Each row comes from the steps of one path. Every step used is in the known rows, and no mark comes twice. Write the path behind each row, first mark first.
Known rows
K > D > R > N: [-3.32  2.48  1.66 -1.19 -1.33  3.07 -1.45  0.99  2.84 -2.03  0.64 -3.98
  1.04 -0.78 -2.17 -4.60  1.84 -0.08 -0.04 -0.59 -1.44 -2.68 -1.21  0.93
 -0.25 -3.07 -1.44  1.55 -0.03]
Q > E: [-1.23  2.10  2.26 -1.09 -0.46  3.41 -1.16  0.83  0.54 -1.73  1.97 -2.22
  2.27  2.60 -4.47 -2.87  2.49  0.45 -3.75  1.78 -1.53 -1.31  0.15  1.73
 -1.49 -3.26 -3.82 -0.32 -3.91]
N > R > D > K > C > G > S: [-4.82 -1.13 -1.93 -0.13  0.10  4.44  0.68  0.08  0.64  1.31  1.43 -2.50
  1.05 -0.08  1.25 -3.15  3.61 -0.31 -3.28  1.71 -5.05 -2.38  1.62  1.73
 -2.19 -1.23  1.80  1.39 -1.70]
D > R > N > K > C: [-4.26  0.73  1.67 -2.16 -0.96  3.22 -0.90  0.44  1.73  0.23  2.54 -1.07
  0.49  2.89 -0.02 -2.20  1.21 -1.77 -0.26  0.90 -0.51 -3.80 -0.62 -0.36
 -0.94 -0.27  0.48 -0.52 -2.73]
E > Q: [-2.35 -1.96 -0.41 -0.12 -0.62  6.35 -0.49 -0.75  5.36 -1.42  3.65 -2.73
 -1.60 -1.12  0.91 -2.53  1.52  0.48  2.70  1.42  1.96 -2.69  1.51  2.30
 -2.59 -2.73  0.59  1.49  3.58]
S > G > C > H: [-3.26  2.02 -3.41 -0.86 -1.42  5.48  0.72 -0.80  1.12 -0.01  4.21 -5.81
 -1.26  3.16 -1.47 -1.70  2.10  0.04  2.66 -2.09 -5.57 -1.93 -0.31  3.94
 -3.33  0.61  4.01 -1.93 -0.57]
N > K > C: [-3.91  0.10  1.25 -1.46 -0.74  4.38  0.09  0.13  1.14 -0.14  3.43 -1.02
  0.24  4.36  0.52 -1.33  1.17 -1.97 -0.17  1.88 -0.34 -3.83 -0.13 -0.39
 -1.89  0.18  0.94 -0.43 -2.22]
Q > R > D > K > C: [-3.39  3.19  2.32 -2.79 -1.23  3.74 -0.79  1.86  4.06  0.12  1.97 -4.01
  0.15  1.89 -1.88 -3.97  1.62 -0.23 -2.91  1.97  0.55 -3.52 -0.13 -0.03
  1.02 -3.80 -2.65  0.63 -2.35]
N > R: [-3.86 -1.37  0.58  0.35 -0.04  5.64 -0.59 -0.52  2.06 -3.98  2.75 -1.72
  1.93  2.17 -4.23 -2.51  1.88 -2.79  3.80  0.42 -3.38 -1.75  2.60 -0.33
 -2.08 -0.63  4.32 -0.98  1.09]
D > R > N > K: [-4.21  0.42  0.05 -1.55  0.11  3.85 -1.13 -0.62  0.73 -3.12  1.52  0.93
  0.53  0.45 -2.46 -4.27  1.38 -0.58  2.16 -0.12 -1.79 -2.34  1.96  1.29
 -1.97 -0.86  2.26 -1.77  0.04]
R > D > K: [-2.84  2.78  1.89 -1.81 -0.10  5.16 -0.39  1.10  4.64 -2.50  1.14 -2.92
  0.27 -0.48 -1.99 -6.52  1.43  1.33 -1.97  1.72 -1.16 -2.19  2.82  0.85
  0.44 -5.21 -1.28  0.51  1.18]
C > R: [-3.36  0.28 -2.26  0.90 -0.51  4.93 -0.19 -0.67  1.24 -1.76  4.34 -2.64
  0.67  3.03 -1.98 -2.80  2.07 -2.57  2.07 -2.04  0.00 -1.45  0.51  1.97
 -2.48 -0.55  4.49  1.75  1.47]
R > N: [-3.26  1.15 -0.71 -0.67 -1.12  2.24 -0.92  0.20  3.36 -2.45  1.91 -2.87
  1.76  0.28  2.73 -3.70  1.85  0.17 -2.39  2.97 -1.27 -1.36 -1.05  0.46
 -1.84 -1.42  0.25  0.59 -0.78]
N > K: [-3.73 -0.49 -0.55 -0.54  0.43  5.45  0.33 -1.07 -0.01 -3.64  2.75  0.95
  0.17  2.46 -1.77 -3.06  1.35 -0.82  2.31  1.19 -1.70 -2.36  2.72  1.22
 -3.36 -0.25  3.04 -1.70  0.72]
S > G: [-1.33  3.31 -3.09  0.31 -1.03  6.94 -1.73 -0.43  0.35 -4.22  3.10 -3.74
  0.66  1.32 -2.40 -2.63  0.84 -1.29  3.91  1.49 -2.37 -3.10  1.46 -0.98
 -3.05 -3.15  4.27  2.28 -1.48]
D > R > N > K > C > G: [-4.23  0.90 -0.49 -0.80 -0.77  5.55  0.54 -0.97 -0.30  1.02  3.43 -0.86
 -0.78 -0.64 -1.07 -0.60  1.64 -1.24 -1.46 -0.86 -1.61 -2.53 -0.34  3.14
 -1.81  1.72  3.23  0.71 -2.36]
Q > R > N > K > C: [-4.08  0.95  0.15 -2.20 -1.13  2.42 -0.75  0.36  1.49 -0.21  2.64 -0.89
  0.32  3.08 -0.02 -2.00  1.58 -1.24 -0.91  2.53  0.76 -3.29 -0.93  0.06
 -1.13  0.14  0.06 -0.71 -3.27]
H > C > K > D > R > N: [-3.26  2.72  0.81 -1.23 -1.36  2.28 -1.51  0.97  2.02 -1.26  1.10 -3.14
 -0.13 -1.46 -2.17 -4.56  1.43 -0.69  0.23  0.87 -3.49 -2.84 -1.64  0.26
  0.30 -2.20 -0.59  0.55 -0.03]
D > K > C: [-3.48  2.57  3.50 -2.59 -1.32  4.87 -0.89  1.63  3.58  0.35  3.07 -4.18
  0.03  2.30 -0.45 -3.21  1.30 -0.63 -2.07 -0.39 -0.23 -3.56  0.06 -0.87
 -0.52 -3.53 -1.92  0.35 -2.16]
R > N > K > D: [-2.65  0.24  0.32  0.01 -0.76  3.87  1.09 -0.20  1.02 -1.70  1.47 -0.72
 -0.59  1.62 -0.64 -3.79  1.66  0.34  1.72  2.79  1.16 -3.25 -0.14  1.29
 -1.39 -0.11 -0.78  1.77  1.18]
H > C > K > N: [-3.17  1.27  0.21 -0.82 -1.02  2.37 -0.53  0.30  1.23 -1.46  2.34 -2.43
 -1.83 -1.72 -1.63 -2.78  0.19 -1.21 -0.17  3.09 -3.05 -3.41 -1.88 -1.33
 -2.46 -0.30 -0.51  0.89  0.77]
R > N > K: [-3.82 -0.45 -1.25 -0.94  0.05  3.24 -0.33 -1.03  0.99 -2.92  2.08  1.51
  0.55  1.20  0.61 -3.72  1.47 -0.18  0.94  2.56 -0.84 -1.86  1.58  1.05
 -2.65  0.38  2.57 -1.46 -0.14]
E > Q > Y: [-1.78 -1.44 -1.73  0.07 -0.62  4.83 -0.24 -0.11  8.05 -3.11  2.46 -0.32
  1.11 -1.90  0.34 -4.46  1.43  0.54 -0.41 -0.39 -1.49 -2.24  2.63  5.02
 -2.63 -4.25 -0.04 -0.37 -1.59]
S > G > C > K > D > R: [-3.46  3.61  1.69 -1.03 -1.21  6.47 -1.20  0.47 -0.39 -1.71  1.92 -5.12
 -0.28  0.62 -8.38 -3.53  1.48 -1.75  4.80 -3.51 -3.78 -4.01 -0.08  2.28
 -0.82 -4.18  0.72  1.08  0.46]
Y > Q > R > N > K: [-3.61  1.34 -1.70 -0.80 -0.22  2.81 -0.76 -0.62  1.06 -3.99  1.89  1.23
  0.45  0.23 -2.63 -3.94  1.97  0.94  3.16  1.26 -0.78 -1.75  1.61  2.27
 -2.31 -0.68  0.97 -2.14 -1.73]
N > R > D > K > C: [-3.56  1.55  3.00 -2.17 -0.92  4.22 -0.59  1.45  4.53  0.51  2.26 -3.12
  0.57  2.26 -0.87 -3.71  1.28 -1.14 -1.66  1.99 -0.32 -3.62  0.61 -0.97
  1.01 -2.77 -0.88  0.65 -1.71]
D > R > N > K > C > H: [-4.27  0.10 -0.62 -1.79 -0.70  3.77  0.65 -0.25  1.74  1.69  2.78 -2.66
 -0.93  3.34 -1.29 -2.54  1.45  0.65  1.37 -1.42 -2.10 -2.60 -0.10  2.89
 -1.47  1.51  2.68 -1.35  0.40]
D > K > N: [-3.07  2.46  3.51 -2.25 -0.96  4.22 -1.29  1.32  3.83 -2.48  1.08 -3.96
 -1.08 -2.49 -3.16 -4.90  0.77  0.94 -0.82 -1.51  0.59 -3.24  0.51 -0.93
 -2.15 -3.95 -3.88  1.76  0.77]
C > K > D > R > N: [-3.67  2.13  1.06 -1.14 -1.21  2.80 -1.40  0.53  2.10 -1.45  0.87 -3.39
  1.03 -0.75 -2.40 -4.64  1.62  0.03  0.45  0.02 -1.43 -2.44 -1.24  1.55
 -0.29 -2.75 -0.44  1.41  0.44]

Write each row's path
[-2.53  2.59  1.80 -1.73 -0.90  2.84 -0.95  1.46  4.43 -1.38  1.06 -2.96
 -2.09 -2.84 -2.57 -5.47  0.53 -0.07 -1.27  0.71 -0.40 -3.60 -0.04 -1.56
 -0.15 -2.63 -2.89  2.11  0.90]
H > C > R > D > K > N
[-4.86  0.88 -1.40 -0.78 -0.94  4.16  0.31 -1.19 -0.20 -0.61  4.53 -3.22
  0.52  2.57 -1.05 -1.73  1.90 -1.88  0.54  1.75 -4.81 -1.50 -1.05  3.70
 -3.27 -0.68  3.22 -2.21 -0.51]
G > C > K
[-2.78  1.85 -0.98  0.23 -1.61  5.03  0.94 -0.50 -0.31 -0.35  3.19 -4.11
 -0.83  2.34 -2.37 -2.38  1.65 -0.96  2.93  2.35 -1.56 -3.34 -1.65  2.62
 -1.90 -1.16  0.79  2.00  0.30]
S > G > C > K > D
[-3.82 -0.42  2.86 -1.15 -0.31  4.83 -1.52  0.30  3.48 -3.27  1.53 -1.96
  0.33 -1.03 -5.91 -4.05  1.19 -1.52  3.62 -1.48 -1.26 -2.61  2.58 -1.49
 -1.63 -1.77  0.99  0.07  1.37]
D > K > N > R
[-3.60  1.28 -0.93 -1.19 -1.45  1.63 -1.52  0.42  3.74  0.65  3.07 -2.49
  0.80  1.01  1.95 -4.01  1.88 -1.03 -1.34  0.13  1.53 -1.67 -1.32  0.56
 -0.45 -0.85  1.30  1.66 -1.36]
D > K > C > R > N
[-2.95  2.03  2.10 -1.63 -0.74  3.35 -0.83  1.06  4.51 -1.56  0.82 -3.21
 -0.95 -2.13 -2.83 -5.51  0.80  0.56 -1.08 -0.07  1.65 -3.18  0.39 -0.22
 -0.73 -3.16 -2.78  2.97  1.34]
C > R > D > K > N
[-3.64  0.30 -0.76 -0.97 -1.04  4.42  1.40  0.09  2.35  1.57  3.53 -4.78
 -0.57  4.36  0.20 -1.68  1.65  0.61 -0.10 -0.29 -2.20 -2.39 -0.86  2.57
 -2.06  1.10  2.02 -0.29  0.58]
K > C > H
[-3.27 -0.96  0.12  0.38 -0.03  3.29  0.45 -0.06  4.26 -2.86  0.47 -1.62
  1.65  0.76 -1.94 -3.76  1.34 -1.61  0.13  5.68 -1.37 -2.74  0.89 -0.26
  0.13 -0.37  1.37  1.93  1.34]
K > N > R > D
[-3.90 -1.25  0.56 -0.16 -0.34  3.50 -0.95 -0.40  1.62 -2.53  2.37 -0.88
 -0.20 -0.51 -4.89 -2.58  0.79 -3.03  4.00  1.81 -3.79 -2.71  0.91 -1.73
 -1.83  0.77  3.29 -0.57  1.28]
H > C > K > N > R
[-3.26 -0.95 -0.64  0.76  0.23  4.12  0.69 -0.29  3.73 -3.14  1.17 -1.44
  2.33  2.15 -1.59 -3.73  1.72 -1.83  0.27  5.89 -2.42 -2.13  1.73  0.47
  0.31 -0.73  3.05  0.89  1.31]
N > R > D
[-3.99 -0.47 -1.50 -1.37 -0.75  3.37  1.22 -0.51  1.91  1.80  3.17 -2.27
 -0.91  3.90  0.83 -2.15  1.50  0.97  0.58  0.54 -1.45 -2.27 -0.34  2.77
 -1.95  2.41  2.80 -1.13  0.27]
R > N > K > C > H
[-3.63  1.08 -0.60 -0.02 -1.11  6.21  1.26 -0.72  0.31  0.86  4.21 -3.00
 -0.45  0.30  0.50  0.28  1.84 -1.28 -2.97  0.30 -1.72 -2.26 -1.15  2.78
 -2.39  1.28  2.61  1.81 -2.21]
K > C > G
[-4.91 -1.34 -2.78  0.09  0.03  4.58  1.02 -0.41 -1.23  1.03  2.21 -1.92
  0.65  0.86  2.40 -1.82  3.54 -0.43 -3.08  1.22 -4.98 -2.51  0.95  2.11
 -3.99 -0.18  2.16  0.88 -2.07]
N > K > C > G > S
[-3.18 -0.70 -0.76  0.36 -0.04  2.49  0.40 -0.09  3.44 -2.07  0.95 -0.80
  0.52  0.08 -2.01 -3.76  0.88 -2.19  0.31  7.11 -3.48 -2.94  0.42 -0.91
  0.68  0.45  2.31  0.95  1.36]
H > C > K > N > R > D
[-4.95 -1.33 -3.08 -0.11 -0.14  3.51  0.72 -0.42 -0.71  1.35  1.88 -1.60
  0.88  0.25  3.59 -2.21  3.54 -0.11 -3.72  1.80 -4.54 -2.27  0.40  2.02
 -3.65  0.12  1.95  1.02 -2.55]
R > N > K > C > G > S
[-2.74 -0.07 -0.57  0.34 -0.74  3.69  1.02 -0.47  0.82 -1.11  1.94 -0.40
 -0.80  1.98 -1.06 -3.84  1.78 -0.21  2.66  1.70  2.01 -3.02 -0.17  1.76
 -1.28  0.43  0.35  2.29  1.55]
C > R > N > K > D
[-3.75  1.03  0.24 -0.67 -0.69  6.13  0.89 -0.44  1.79  1.19  3.33 -2.04
 -0.62 -0.88 -1.38 -1.55  1.71 -0.83 -2.29  0.39 -1.39 -2.24  0.68  2.55
 -0.54  0.38  2.68  1.49 -1.56]
N > R > D > K > C > G
[-2.34  0.51 -0.83  0.24 -0.89  3.16  0.91 -0.08  0.70 -0.96  2.21 -0.14
 -1.95  1.27 -0.77 -3.73  1.52 -0.87  2.47  2.41 -0.07 -3.47 -0.57  0.43
 -0.72  0.99  0.26  1.40  1.06]
H > C > R > N > K > D
[-3.94 -0.85 -2.51 -0.44  0.09  3.01 -0.44 -1.42  0.73 -2.08  2.82  2.00
  0.29  1.67 -0.03 -3.77  1.58 -1.02  2.19  1.05  0.35 -1.56  1.57  1.67
 -2.47  1.22  4.30 -0.76  0.39]
C > R > N > K
[-4.72 -0.82 -2.49  0.25 -0.30  4.58  0.94 -0.01 -0.60  1.10  2.24 -3.46
  1.01  0.76  2.80 -1.76  3.67 -0.40 -4.03  1.11 -5.30 -2.44  0.22  1.94
 -3.82 -0.86  1.39  1.58 -2.19]
K > C > G > S
[-3.19  1.56  2.01 -1.58  0.17  5.30 -0.67  0.79  4.72 -2.76  1.08 -2.00
  0.63 -0.44 -3.72 -6.43  1.49  0.38  0.15  1.41 -1.54 -2.04  3.81  0.39
  0.80 -4.41  0.40 -0.10  1.48]
N > R > D > K
[-4.69 -1.48  0.84 -0.49 -0.57  3.80 -0.82 -0.84  1.75 -2.14  2.58 -1.78
  0.67  0.50 -4.88 -2.11  1.40 -2.97  4.03  0.45 -2.88 -2.33  0.65  0.04
 -2.57  0.58  3.03 -0.76  0.63]
G > C > K > N > R
[-4.12  0.90 -1.77 -1.06 -1.20  4.71  1.60 -0.56  1.85  0.33  4.11 -5.74
 -0.96  3.44 -0.62 -1.70  2.57  0.27  0.54 -2.30 -5.62 -1.44 -0.81  4.73
 -3.28  1.04  2.32 -2.97  0.37]
G > C > H
[-2.35  1.05 -2.96  0.97 -0.32  2.89  0.79  0.20  3.02 -1.32  2.65 -1.70
 -0.20  1.82  0.35 -3.87  1.50 -2.62 -1.24  5.13 -3.05 -2.52 -0.37  0.25
  0.89  0.13  2.96  1.55  0.92]
H > C > R > D
[-3.59 -1.31 -0.51  0.47  0.12  3.01  0.48 -0.50  3.49 -2.33  0.71 -1.01
  1.67  0.83 -2.19 -3.86  1.16 -1.55  0.59  6.40 -1.32 -2.49  0.87  0.38
  0.10 -0.09  2.47  1.86  1.79]
C > K > N > R > D
[-2.49 -0.04 -0.43 -0.47 -0.88  3.76  0.51 -0.34  1.82 -1.57  1.39 -0.63
 -1.72  0.09 -2.28 -3.88  1.91  1.09  3.06  2.65  3.20 -3.30  0.18  2.45
 -1.07 -0.77 -1.43  1.74  1.87]
E > Q > R > N > K > D
[-2.72  3.46 -0.47 -1.55 -0.61  5.21 -1.01  0.51  3.78 -1.32  2.44 -3.19
 -0.44 -0.09 -2.96 -6.04  1.61 -0.28  0.57 -0.36 -1.03 -2.33  2.38  1.45
  0.40 -4.32  1.28  0.85 -0.09]
S > G > C > R > D > K
[-2.89  2.28  2.98 -1.97 -0.76  3.50 -0.79  1.32  4.79 -2.19  0.29 -3.51
 -0.73 -2.50 -2.36 -5.48  0.68  1.12 -1.93  0.95  0.80 -3.39  0.42 -0.66
 -0.87 -3.77 -3.98  2.50  1.01]
R > D > K > N
[-2.42  1.67  0.08  0.34 -0.99  3.60  0.81  0.07  1.26 -2.47  1.37 -0.88
 -0.64  0.82 -2.98 -3.93  2.03  1.38  3.84  1.58  1.02 -3.19 -0.12  2.24
 -1.17 -0.96 -2.09  1.31 -0.22]
Y > Q > R > N > K > D
[-4.06 -0.74 -0.31 -0.34 -0.73  4.35 -1.41 -0.97  1.19 -2.39  2.65 -1.84
  0.47  0.22 -5.49 -2.09  1.07 -3.11  5.49  0.61 -2.80 -2.69  0.97 -0.54
 -2.63  0.28  4.23 -0.09  0.01]
S > G > C > K > N > R
[-2.71  3.11  0.92 -1.91 -1.28  3.65 -1.38  0.89  4.01 -1.24  1.34 -3.92
 -1.43 -2.16 -3.15 -5.00  0.82 -0.22  0.20 -0.55  0.62 -3.61  0.01 -0.30
 -0.96 -3.12 -1.92  2.60 -0.45]
S > G > C > R > D > K > N
[-2.95  3.69 -1.99 -1.01 -1.97  5.82 -1.05 -0.21  0.82 -2.28  4.41 -5.69
  0.03  2.36 -1.11 -1.16  2.10 -2.85  1.94 -0.73 -5.66 -2.97 -0.90  1.12
 -3.42 -1.92  2.28 -1.48 -4.05]
S > G > C
[-3.36 -0.20 -1.64  0.21 -0.41  3.32 -0.05 -0.67  3.05 -1.96  1.22 -1.77
  1.14  0.80 -2.56 -3.28  1.15 -2.27  1.87  5.87 -2.46 -2.89  0.48  0.32
 -0.08 -0.07  3.24  1.44  0.03]
S > G > C > K > N > R > D
[-3.33 -0.29 -2.15  0.49 -0.18  3.14  0.99 -0.36  2.83  0.04  2.55 -0.81
  0.99  3.91  0.61 -3.28  1.58 -2.28 -0.86  4.60  0.84 -2.76 -0.09  1.56
  0.50  0.53  3.16  2.43  0.30]
N > K > C > R > D
[-2.53  2.98  0.32 -1.39 -0.23  4.41 -0.59  1.13  4.22 -1.46  2.15 -2.24
 -1.09 -0.73 -2.37 -6.52  1.36 -0.18 -0.97  0.85 -2.05 -2.30  2.33  0.20
  1.19 -3.82  0.32  0.34  1.22]
H > C > R > D > K
